Known rows, with every way that one mark hangs from another
[Z947 [Z359 Z637]]: [ 10.4  12.5  12.2  20.4   9.2  15.9  -2.6   4.3 -23.5   2.2 -11.6  13.1
  -1.1   7.7   1.1 -21.3 -14.2  -7.9 -16.6  25.9  -9.0   9.7  -0.2 -12.8
  12.5]
[Z947 [Z359 [Z637 [Z996 Z708]]]]: [ 10.8   6.6  12.0  29.8  16.0  37.2  -8.1  10.8 -39.1   0.7   9.0  20.0
   2.5   9.3  19.0 -33.6 -33.4  -5.8  -4.6  27.3  10.8  -4.5   2.3   4.1
  13.3]
[Z661 [Z996 [Z637 Z359] Z708]]: [-12.9  -2.5  15.2  11.9  15.7  19.4  20.5 -16.7 -25.4  -6.1   9.9  18.5
 -14.6 -21.0  54.5  -6.0 -43.1 -25.0   3.8  32.1  13.8  -1.0  23.1  21.3
  10.6]
[Z947 Z359]: [  3.3  -2.1  18.9   1.3  13.8   6.6   2.1  -8.2 -22.7   0.2 -20.4   7.3
   5.6   4.2  13.3  -8.1 -16.9   5.4  -4.1  11.2  -7.7   7.0   3.3  -2.6
  -6.4]
[Z996 Z637 Z661 [Z708 Z359] Z983]: [-12.1  -0.8  23.0  53.8  -2.4  -1.6  -5.2  -4.6 -31.8  -8.1   6.0  31.4
 -11.6 -14.7  39.3 -28.8 -54.1 -10.6  22.5  38.5  21.3   7.7  21.0   7.0
 -10.5]
[Z642 Z45 [Z996 Z661]]: [-23.6   8.8  14.2   5.2  10.9   3.5 -37.5   2.4  -3.9  -7.3  -7.4  18.3
  -3.4 -25.1   3.5 -12.9   6.3  -1.1  15.1  18.7  -6.4   9.0  24.7  -6.5
  -9.9]
[Z947 Z45]: [-15.6  11.8 -12.5   5.7  -4.1 -15.4  21.9  -6.9 -20.1  12.9   2.7   2.8
   7.8  -9.4  18.6   7.4   1.2   1.1  12.2   2.6  -2.3   6.1  -2.6 -16.5
  -1.1]
[Z996 Z642 Z661 [Z983 Z45]]: [-11.3  -6.1   8.4  13.6 -16.1 -14.4  -6.8   7.1   9.4 -12.5  -2.6   7.7
  18.5 -46.9  24.0 -26.3 -11.3  24.5   5.6  21.4   2.2   2.8   9.1 -13.3
  -9.4]
[Z642 Z45 [Z996 Z637 Z708 Z983]]: [-26.2   4.8   8.3  10.3  10.5   8.1 -18.4 -26.4 -10.9  -8.7  16.4 -10.3
 -25.0 -10.3  32.9 -12.4 -11.5  -3.8  40.3  28.0  17.2  -0.2  37.0 -22.5
  -7.2]
[Z996 Z708]: [ -4.4   8.7  -6.0  10.4   4.9  11.3   1.0  -9.8 -12.0  -2.6  12.2   4.1
  -4.3  -1.7  20.7  -7.9  -9.8  -8.6   7.4   6.4  17.1  -7.0   4.9  -3.0
   1.4]
[Z637 Z359 [Z996 Z983]]: [  1.4 -13.6  31.8   3.7   1.3  10.8 -19.9 -28.3  -4.2  22.8   4.5   6.7
  -4.9  -0.7  -0.9 -16.6 -26.4  18.8   4.6  17.3   0.8   7.8 -20.3  14.8
 -14.2]
[Z708 Z359]: [ 13.4  -6.3  12.7   8.8  -6.2 -12.1  -8.7  -6.7 -18.9   3.5   1.0  13.4
 -10.1   5.5   0.7   0.1 -18.2  -0.9  -0.3  16.3   0.8  17.6  -4.7   9.3
  -4.0]
[Z642 [Z996 Z637 Z661 Z708]]: [-26.0   1.5   1.2  31.0  18.7  17.6 -10.4  18.4  -0.9 -26.6   5.2  39.7
  -3.3 -20.2  41.8 -24.5 -29.4 -15.1  25.9  21.0  16.0 -12.3  36.8   3.1
   5.0]
[Z661 [Z996 Z637 [Z708 Z359]]]: [ -0.9  -7.8   9.9  24.8   3.5   5.1  12.4   1.7 -40.0 -16.8   8.2  17.3
 -12.9 -19.1  49.7  -5.9 -41.9 -13.9  12.4  32.8  15.0   0.3  33.3  22.7
   7.3]
[Z708 Z359 [Z996 Z637 Z661 Z983]]: [ -4.3 -15.1  38.3  39.6  -3.9   4.4  -5.2  24.8 -16.3  -2.6 -18.2  35.5
  -3.2 -25.4  -0.5 -32.3 -41.4 -13.2   3.0  35.7  -8.3   0.1  13.5  25.4
   3.2]
[Z661 [Z996 Z642]]: [  3.8  -4.5  12.6 -16.2   0.2  -2.7   6.5   1.2   1.7 -12.4 -15.4  -3.3
   8.3 -45.6   4.8   8.6  -3.3   5.7   0.8   4.5  -3.8  -1.7  20.2  19.7
  16.3]
[Z708 Z359 [Z996 Z637]]: [  7.6 -22.3  18.6   9.6   2.2   5.9  15.0  21.3 -17.9  -4.2  -1.3  17.6
 -10.8   0.8  -1.3 -12.9 -30.7 -25.2  -8.7  22.0  -9.3  -2.3   5.5  30.2
  21.9]
[Z996 [Z642 Z45] Z661 Z983]: [-17.3   9.6  27.2   7.4   2.5 -12.2 -17.5 -13.3  -6.5   1.0 -15.8  -5.6
   6.6 -48.4 -10.8 -13.6  -6.4   1.3  11.4  23.0   0.1  16.0  12.5   1.2
  -4.2]
[Z996 [Z642 Z45]]: [ -3.4   3.5   6.4 -18.9   5.5  -9.3   1.7 -10.4  -5.5   1.0  -0.4 -22.7
  -1.9 -24.7 -10.9   6.4   3.8 -15.5   0.7  12.0  -2.7  13.1   3.4   3.6
  14.6]
[Z996 Z661]: [ -9.7   5.4   8.7  21.3   2.2   2.5  -8.2  15.9  -4.4  -4.7 -13.1  22.0
   8.7 -18.9   3.8 -15.3 -10.2  -4.2   1.1   7.7   0.2  -0.1   5.7   7.1
  -2.6]
[Z359 [Z637 [Z996 Z983]]]: [  7.6  -0.2  10.0  22.7 -12.0  16.1 -23.1  11.5  -3.8  10.1  14.7  -1.2
  -1.9  -0.7 -15.9 -27.4  -5.9  16.6   1.3  14.8   1.8  -2.9 -11.1  -3.9
   7.8]
[Z359 [Z637 Z996]]: [ 13.2   1.4  -0.3  12.7  -7.7  19.2 -12.3  27.7  -4.5   2.0  13.7   6.4
  -0.2   6.4 -13.5 -19.2  -6.4  -3.9  -9.9   8.6  -0.2  -3.6  -9.5  10.1
  20.8]
[Z642 Z45 [Z996 Z661 Z708]]: [-26.4  15.8   7.8  18.9  17.1  12.7 -35.7  -4.8 -16.7  -9.4   6.1  25.6
  -7.0 -28.1  21.8 -21.7  -4.4  -8.7  23.6  26.0  12.4   1.6  29.1  -9.2
 -11.0]
[Z947 Z45 [Z359 [Z637 Z996]]]: [  2.2   7.7   3.6  23.4   6.1  10.7  11.2  11.7 -49.3  14.1  -1.6  21.3
  14.5   3.0  17.9 -19.4 -22.4   3.8  -0.8  24.3 -10.7  10.9  -7.0  -9.2
  13.6]
[Z642 Z45 [Z996 Z637]]: [-17.9  -2.9   1.9 -10.0  14.5   0.4  -8.1   0.0   0.3 -12.9   5.6  -6.6
 -20.2   0.0  15.3   3.0  -2.6 -14.4  17.9  16.4  -2.9   3.0  31.1  -8.8
   8.2]
[Z708 Z996]: [  3.7  -7.4  10.8  -3.2   3.9  17.1   2.3  13.8   2.0   2.9  -6.0   5.7
   4.9  -6.9 -19.1 -11.5   2.2  -7.6 -11.0   0.6 -11.2 -16.3  -0.8  15.1
  11.9]
[Z947 Z45 [Z359 Z637]]: [ -1.2  21.5   1.0  25.5   4.5  -2.0  20.8  -3.1 -46.4  14.0  -7.8  15.4
   8.8  -0.6  15.9 -12.5 -15.3  -5.0  -4.1  28.5 -14.3  18.3  -2.1 -28.4
  11.0]
[Z661 [Z996 Z642 Z708]]: [ -0.4   2.4   5.5  -1.5   6.5   8.9   8.6  -3.4 -11.7 -13.8  -1.7   0.6
   5.3 -50.9  24.7  -3.6 -13.4  -3.0   9.6  11.7  18.2  -9.9  24.5  18.4
  14.3]

Rows
[ -8.6  -8.5  21.0   2.5  10.4   9.1  17.9  -8.5 -11.9  -4.4  -5.2  11.9
 -10.4 -19.1  33.5   0.3 -32.2 -17.9  -2.0  25.5  -5.5   5.6  17.5  24.8
  13.6] : [Z661 [Z996 [Z637 Z359]]]
[-11.5 -13.4  20.5   9.0  13.2  13.6  19.4  43.4  10.3 -18.7 -20.7  24.7
  13.7 -40.8  -4.9 -21.3 -31.6 -36.9  -6.5  14.0 -10.9 -16.6  16.3  40.7
  36.3] : [Z708 [Z996 Z637 Z642 Z661]]
[-32.3   2.2  21.3  20.2   8.9  -1.3 -28.7  -0.7  -0.4 -12.0  -7.9   8.3
 -12.0 -26.5  15.1 -17.0 -10.3   0.6  31.8  31.3  -3.6   6.0  37.9 -15.1
  -8.8] : [Z642 Z45 [Z996 Z637 Z661 Z983]]
[ 21.6  11.2   3.0  27.0  -1.3   1.5  -0.2  -1.7 -23.6  -4.3  16.1  21.1
 -13.4 -16.4   0.4 -21.3 -31.1 -25.2  -6.4  38.0  17.2  15.5  -7.2   8.1
  28.5] : [Z996 Z642 [Z708 [Z359 Z637]]]
[ -5.2 -12.9   6.5  -8.3   4.7  -2.0  29.4  14.6   3.2 -24.8 -12.2  -1.3
   4.5 -41.4  22.8   8.1 -19.7 -11.0   4.7  13.0  -1.4  -5.9  32.9  26.6
  30.2] : [Z661 [Z996 Z637 Z642]]
[-13.6  -0.8  34.9  36.5   7.0  24.5 -26.8 -20.8 -21.3  15.2   6.2  35.6
   2.2 -18.7  23.2 -38.2 -45.9   8.9  12.9  29.7  19.0   1.4  -8.5  20.4
 -21.0] : [Z637 Z359 [Z996 Z661 Z708 Z983]]
[-12.6  -0.6  19.0  36.3  -1.6  21.7 -28.8   2.6 -18.9   3.1   8.3  21.1
  11.1 -21.0  18.6 -32.2 -29.4  17.6  21.1  14.0  20.7 -12.2   6.9  13.8
 -17.8] : [Z637 [Z996 Z661 Z708 Z983]]
[  5.1  -7.2   2.7  30.6 -20.8 -14.1 -12.4 -22.3 -28.0   0.9  31.7   6.2
 -10.6  -6.0  47.0 -26.8 -25.7  24.8  11.6  35.1  20.6  11.4   3.2 -25.4
 -26.5] : [Z996 [Z708 Z359] [Z983 Z45]]
[  3.4 -15.8  26.8  35.2 -18.3  -6.1 -23.5  19.4 -17.8   1.6  -0.1  31.7
   6.9 -28.9  15.2 -44.9 -22.9  19.5  -6.6  36.9  -8.1   2.8   1.7  -0.5
 -14.1] : [Z708 Z359 [Z996 Z661 [Z983 Z45]]]
[ -9.6  -5.0   3.6   2.5   8.2  10.0  27.3   5.5 -10.8 -24.9   0.8  -0.3
   0.7 -42.0  43.2   0.6 -32.4 -19.3  14.5  17.6  17.1 -13.7  39.8  21.5
  27.5] : [Z661 [Z996 Z637 Z642 Z708]]
[  0.3  -9.3  28.0 -25.3  12.5   5.4  -6.5 -22.6 -11.3  15.7   5.1  -8.4
  -4.7 -16.2  -9.8  -1.4 -20.6 -16.0  -7.7  21.9  -2.1  19.0 -17.4  30.0
  12.4] : [Z637 Z359 [Z996 [Z642 Z45]]]
[ -2.5 -14.9  25.9  -0.3  18.3  21.9  20.6   1.3  -2.8   6.2  -4.1  20.1
 -11.4   2.1   3.6 -13.4 -33.2 -39.4 -16.7  22.5 -10.2  -4.1  -3.9  29.7
  24.7] : [Z708 [Z996 [Z637 Z359]]]
[-15.1  -1.1  15.3  -9.5   2.2 -12.1  12.2 -12.6  -0.4  -5.0  -5.0 -30.1
  -8.9 -25.3   0.9   2.1 -14.6 -15.3  17.9  22.5   0.0  11.4  18.9  -3.2
  13.3] : [Z996 Z637 [Z642 Z45] Z983]
[-22.2   2.2  14.3  33.2   6.3   4.4   8.0   0.9  -1.7 -16.3  -3.9  14.9
   2.0 -40.9  28.5 -24.3 -41.4 -15.0  24.3  22.6  23.0  -6.2  24.8   8.5
   7.5] : [Z996 Z637 Z642 Z661 Z708 Z983]
[-18.5  -8.7  44.3  28.6  13.4  20.5   1.0  -0.2  -4.7   8.5 -19.7  33.5
  -2.7 -23.7   4.2 -35.2 -43.6 -24.0  -5.2  31.1 -12.2  -3.5   1.7  25.2
   5.1] : [Z708 [Z996 [Z637 Z359] Z661 Z983]]
[-15.9 -10.2  15.9  21.6  10.4  18.5  12.0  45.0   0.5 -13.0 -16.8  29.3
   9.3 -20.5   3.6 -25.3 -24.3 -31.1  -5.9  11.5 -11.5 -17.4  18.0  29.2
  21.7] : [Z708 [Z996 Z637 Z661]]
[ -1.5   9.6   0.7  45.9   0.5  35.2 -20.0  34.7 -23.1  -3.6  18.5  35.4
   7.7 -14.1  13.1 -42.5 -25.7 -12.5  -2.2  22.9  17.9 -10.7   0.9  18.9
  17.8] : [Z359 [Z637 [Z996 Z661 Z708]]]
[ -3.3 -16.1  25.1  -0.9   4.0   7.8  19.1  10.7  16.6  -7.4 -14.6  -6.7
   3.8 -27.7 -14.0 -12.7 -18.7 -15.4   4.4  11.8  -6.9 -14.1  10.6  19.1
  28.3] : [Z708 [Z996 Z637 Z642 Z983]]
[  2.4  -6.9  19.0  37.6   1.7  13.5 -24.1  13.8 -39.2  -1.3  14.6  41.4
   3.0 -11.4  23.3 -30.3 -45.9   0.7   8.4  23.9  20.1   2.8  -0.3  33.4
 -10.6] : [Z637 [Z996 Z661 [Z708 Z359]]]
[  4.2  -9.0   5.2  14.8   6.1  -6.0  20.2  -4.6 -18.9 -17.4  10.8  13.9
 -13.7 -13.8  29.2  -5.4 -48.7 -29.2   8.2  27.5  20.6  10.2  11.7  22.3
  19.8] : [Z996 Z637 Z642 [Z708 Z359]]
[ -9.7   3.5  27.1 -13.6  -4.0 -10.5  -9.5 -22.5 -13.0   0.4 -12.1 -28.3
   0.5 -56.1  -1.2   3.9   5.2  15.8  16.1  20.9  -2.9   9.5  26.3   0.6
   1.9] : [Z661 [Z996 [Z642 Z45] Z983]]
[ -9.3  -9.3  32.0 -19.0  23.3  11.7  23.3  -6.9  -4.7   6.1  -7.4  -4.7
 -11.4 -23.2  -7.0  -7.2 -28.5 -52.2 -13.2  33.6 -13.4   8.7   2.0  31.9
  39.0] : [Z708 [Z996 [Z637 Z359] [Z642 Z45]]]
[  2.3  -4.3  37.7   7.7   5.1  -2.6 -12.5  14.9 -27.1   3.4 -16.4  20.3
   1.7 -44.4 -24.3 -21.4 -19.5 -27.7 -10.6  38.3  -9.5  15.3   4.9  37.5
  17.6] : [Z708 Z359 [Z996 [Z642 Z45] Z661]]
[ -9.0 -20.0   4.2  -2.0 -15.4 -14.6  21.1   9.5   4.8 -29.1   1.1 -15.1
   5.9 -47.1  50.5  -8.1 -19.6  19.9  10.6  21.4   1.8  -5.1  37.0  -4.7
   7.7] : [Z661 [Z996 Z637 Z642 [Z983 Z45]]]
[-15.3  -7.7 -12.6  25.6 -11.2  -0.4  16.0  -2.9  -6.5 -15.4  29.2  -9.7
  -5.5  -3.1  69.3 -22.3 -25.6   6.0  17.8  23.0  22.0  -9.5  21.4 -27.8
  -8.8] : [Z996 Z637 Z708 [Z983 Z45]]
[-10.2   2.4  21.4  15.5  -3.2 -10.5 -11.2  -3.3   8.7  -4.0 -20.3  12.9
  13.2 -43.8  -7.0 -18.8 -13.7   9.9   9.2  13.9   0.1   3.2   3.9   5.9
  -3.3] : [Z996 Z642 Z661 Z983]
[  3.1  19.1  18.1  65.5 -10.1   6.3 -29.6  -0.1 -37.1   6.4   8.0  39.5
 -11.8 -16.7  10.7 -44.4 -34.2  -6.6   5.1  50.2  16.8  14.2  -1.4  -6.1
  -2.6] : [Z996 Z661 [Z708 [Z359 Z637]] Z983]
[ 17.8  14.1  -0.7  37.6  -4.9   6.6 -10.0   2.1 -32.4   2.7  21.9  22.5
 -18.1   6.0   6.9 -24.7 -24.6 -20.6  -5.0  37.1  14.5  13.4  -6.7  -3.8
  13.0] : [Z996 [Z708 [Z359 Z637]]]
[-12.1  -1.8  24.4  11.9  15.0   6.0  17.9 -40.9  -2.9  -0.5   4.6   4.5
 -13.3 -22.1  28.1 -12.7 -49.7 -21.6  13.9  33.6  18.2   8.3   0.9   8.6
   9.6] : [Z996 [Z637 Z359] Z642 Z708 Z983]
[-14.4  -7.2   9.8  12.1   7.9  -2.7  19.5  26.4  10.3 -22.8 -16.7  20.8
  10.1 -32.2  16.3 -11.0 -31.7 -27.4   2.8  11.9   1.6  -1.8  18.5  23.2
  23.3] : [Z996 Z637 Z642 Z661]
[-11.1  -7.0  20.3  -3.6   8.2   5.3 -13.1  20.7 -11.6  -3.2  -4.6   2.4
  13.2 -39.4  -7.4 -12.7 -13.5  -7.4   2.8  14.5   1.6   4.3   6.2  31.1
  12.0] : [Z637 [Z996 [Z642 Z45] Z661]]
[-14.5   7.8  14.8  -2.2   9.1  -7.5  -5.5   6.5  -9.1  -2.9 -12.4   1.4
   6.2 -43.1  -5.3  -7.7  -6.1 -18.9   0.4  18.1  -3.1  11.8  10.9  13.7
   9.6] : [Z996 [Z642 Z45] Z661]
[-11.9  -7.4  17.2  10.3  -5.1   0.9   8.3  -0.6  -7.9 -10.6  -9.1  -7.6
  -3.7 -28.3  29.0  -1.6 -18.3  14.3  15.9  13.3  -1.5  -6.2  33.0   4.4
   1.1] : [Z661 [Z996 Z637 Z983]]
[ 10.7  -5.9  -3.4  23.7 -26.9   6.0 -17.1  21.1  -1.5   1.3  31.9  -5.9
   2.9   1.8  15.6 -35.4  -5.1  30.0  -2.7  21.6   3.3  -4.6  -4.5 -21.0
  -1.2] : [Z359 [Z637 [Z996 [Z983 Z45]]]]
[-18.6  16.8  10.4  12.7  13.6   4.2  -3.7  -1.4 -21.2  -4.8  -0.1   5.1
   3.7 -45.0  14.0 -16.3 -17.1 -26.9   9.2  26.4  16.6   5.7  17.6   9.4
   8.1] : [Z996 [Z642 Z45] Z661 Z708]
[ 12.9 -19.7  18.8  14.9 -22.6 -10.0 -12.1   2.7 -15.2   4.4  10.6   8.0
  -4.0 -10.1  10.3 -29.0 -10.8  22.9  -8.4  29.5  -6.8   4.0  -3.6  -8.3
 -12.5] : [Z708 Z359 [Z996 [Z983 Z45]]]
[-11.2   0.5  11.4  46.4   6.0   2.4   7.4  14.4 -32.2 -13.9   3.3  39.9
  -8.0 -11.5  41.8 -23.7 -52.6 -28.8  10.8  34.9  19.7   6.3  19.2  19.7
   0.8] : [Z996 Z637 Z661 [Z708 Z359]]
[  1.5  -9.9   3.4  24.5 -13.0 -11.2 -35.5 -27.8 -15.1  -8.2  30.3  19.9
 -17.2  -8.5  48.5 -27.6 -17.3  35.7  25.0  35.4  18.3   9.8  14.8 -34.4
 -31.1] : [Z642 [Z996 [Z708 Z359] [Z983 Z45]]]
[  7.7  -2.3  14.1  19.8  -2.0   2.8  -8.6 -10.4 -41.7  -5.7   9.2  16.9
  -9.7 -25.5  32.5  -7.5 -23.1   4.1   7.1  28.0  14.9   4.8  20.8  14.3
  -5.1] : [Z661 [Z996 [Z708 Z359]]]
[ -7.6   5.6  19.8 -12.0  -2.3 -14.1  -9.0 -27.0  -2.9   8.0  -5.1 -29.9
  -5.3 -30.1 -15.6   0.1   3.5   1.7  11.7  16.1   2.0  15.5   2.5  -9.6
   0.0] : [Z996 [Z642 Z45] Z983]
[ -4.5  -9.3  16.3  -9.1  14.6   1.7  28.2 -17.0   7.7  -3.7  -6.1   7.5
  -9.8 -11.9  10.4   2.3 -39.1 -35.5  -7.2  21.7  -0.7  13.8  -4.8  23.2
  25.1] : [Z996 [Z637 Z359] Z642]
[ -6.7   0.6 -10.7  21.0 -14.7  -2.3  -5.6 -12.6 -10.4  -3.0  30.7  -9.1
  -1.0  -8.8  49.0 -22.5  -9.5  24.1  14.2  17.7  22.4  -6.7   7.3 -31.5
 -21.8] : [Z996 Z708 [Z983 Z45]]
[-18.9   1.4  20.8  23.5  23.5  12.4  21.5  -7.2  -6.3 -10.9  -1.0  34.9
  -1.5 -31.6  36.7 -22.2 -59.9 -42.5   4.2  34.8  15.9   4.9   6.1  28.4
  18.6] : [Z996 [Z637 Z359] Z642 Z661 Z708]
[  2.6   3.5  20.9  -0.5   5.3  -7.1  -4.7 -20.7 -45.9  -3.3   4.1  -2.9
 -12.2 -48.3  19.9   1.3 -21.9 -13.0   9.0  38.3  14.5  17.7  24.9  20.6
   9.6] : [Z661 [Z996 [Z642 Z45] [Z708 Z359]]]
[-18.2  -2.9   4.6  19.3   8.4  11.6 -13.4 -15.3   6.3 -13.4  10.8   9.0
 -18.1  -5.5  34.3 -15.0 -20.6   6.6  38.9  18.2  19.1 -10.2  32.2 -16.9
  -6.3] : [Z642 [Z996 Z637 Z708 Z983]]
[-20.5  -3.3  33.9  30.5   6.2   4.3   0.9 -16.3  -5.5   3.9 -14.0  27.9
  -6.3 -16.8  20.7 -23.0 -45.1 -13.9   5.9  31.2  -3.0  13.2   3.1  10.7
  -6.6] : [Z996 [Z637 Z359] Z661 Z983]
[ -8.2 -16.4  27.4  23.7  -8.2   4.9 -24.7  -3.4 -10.1   9.2  11.8  25.3
  10.6 -19.5  35.2 -39.7 -32.4  29.5  -1.0  29.5   3.4   7.8 -11.4   5.1
 -25.9] : [Z637 Z359 [Z996 Z661 [Z983 Z45]]]
[-10.2 -16.0   8.6  27.5 -16.9   0.9 -25.4  22.1  -6.4  -4.5  12.2  14.3
  19.1 -20.0  34.0 -36.8 -15.6  37.0   6.4  14.0   6.1  -5.8   5.7  -6.1
 -24.0] : [Z637 [Z996 Z661 [Z983 Z45]]]
[ -2.5  -8.9  41.6 -15.9   6.1   2.8 -18.8 -39.5 -10.1  23.4   5.3 -17.2
  -7.1 -23.1 -12.9  -8.4 -19.2   2.2   5.0  26.7  -0.9  22.5 -16.8  18.2
   0.5] : [Z637 Z359 [Z996 [Z642 Z45] Z983]]
[ -9.8  -6.4  26.9  10.4   2.3  -0.3   8.6 -30.8  -0.9   8.2  -0.9   2.9
 -16.3  -1.1  17.9  -7.9 -33.8  -8.1   6.7  24.8  -1.3  13.4  -3.5   1.0
  -4.3] : [Z996 [Z637 Z359] Z983]
[  7.9  -0.5  31.0  24.3  12.6  21.9 -10.6  33.4 -21.0  -6.6 -20.7  35.2
  22.1 -26.8  -5.3 -38.2 -36.4  -5.9 -13.5  29.8  -9.8   4.0  -1.0  25.7
  25.7] : [Z947 [Z359 [Z637 [Z996 Z642 Z661]]]]
[-15.1   9.9  19.1  26.5  15.4   1.5 -44.3 -10.6 -36.3  -5.7   8.4  35.0
 -19.1 -22.8  23.1 -23.8 -21.4  -6.8  19.9  42.8  13.5  19.3  24.3  -0.2
 -16.5] : [Z642 Z45 [Z996 Z661 [Z708 Z359]]]
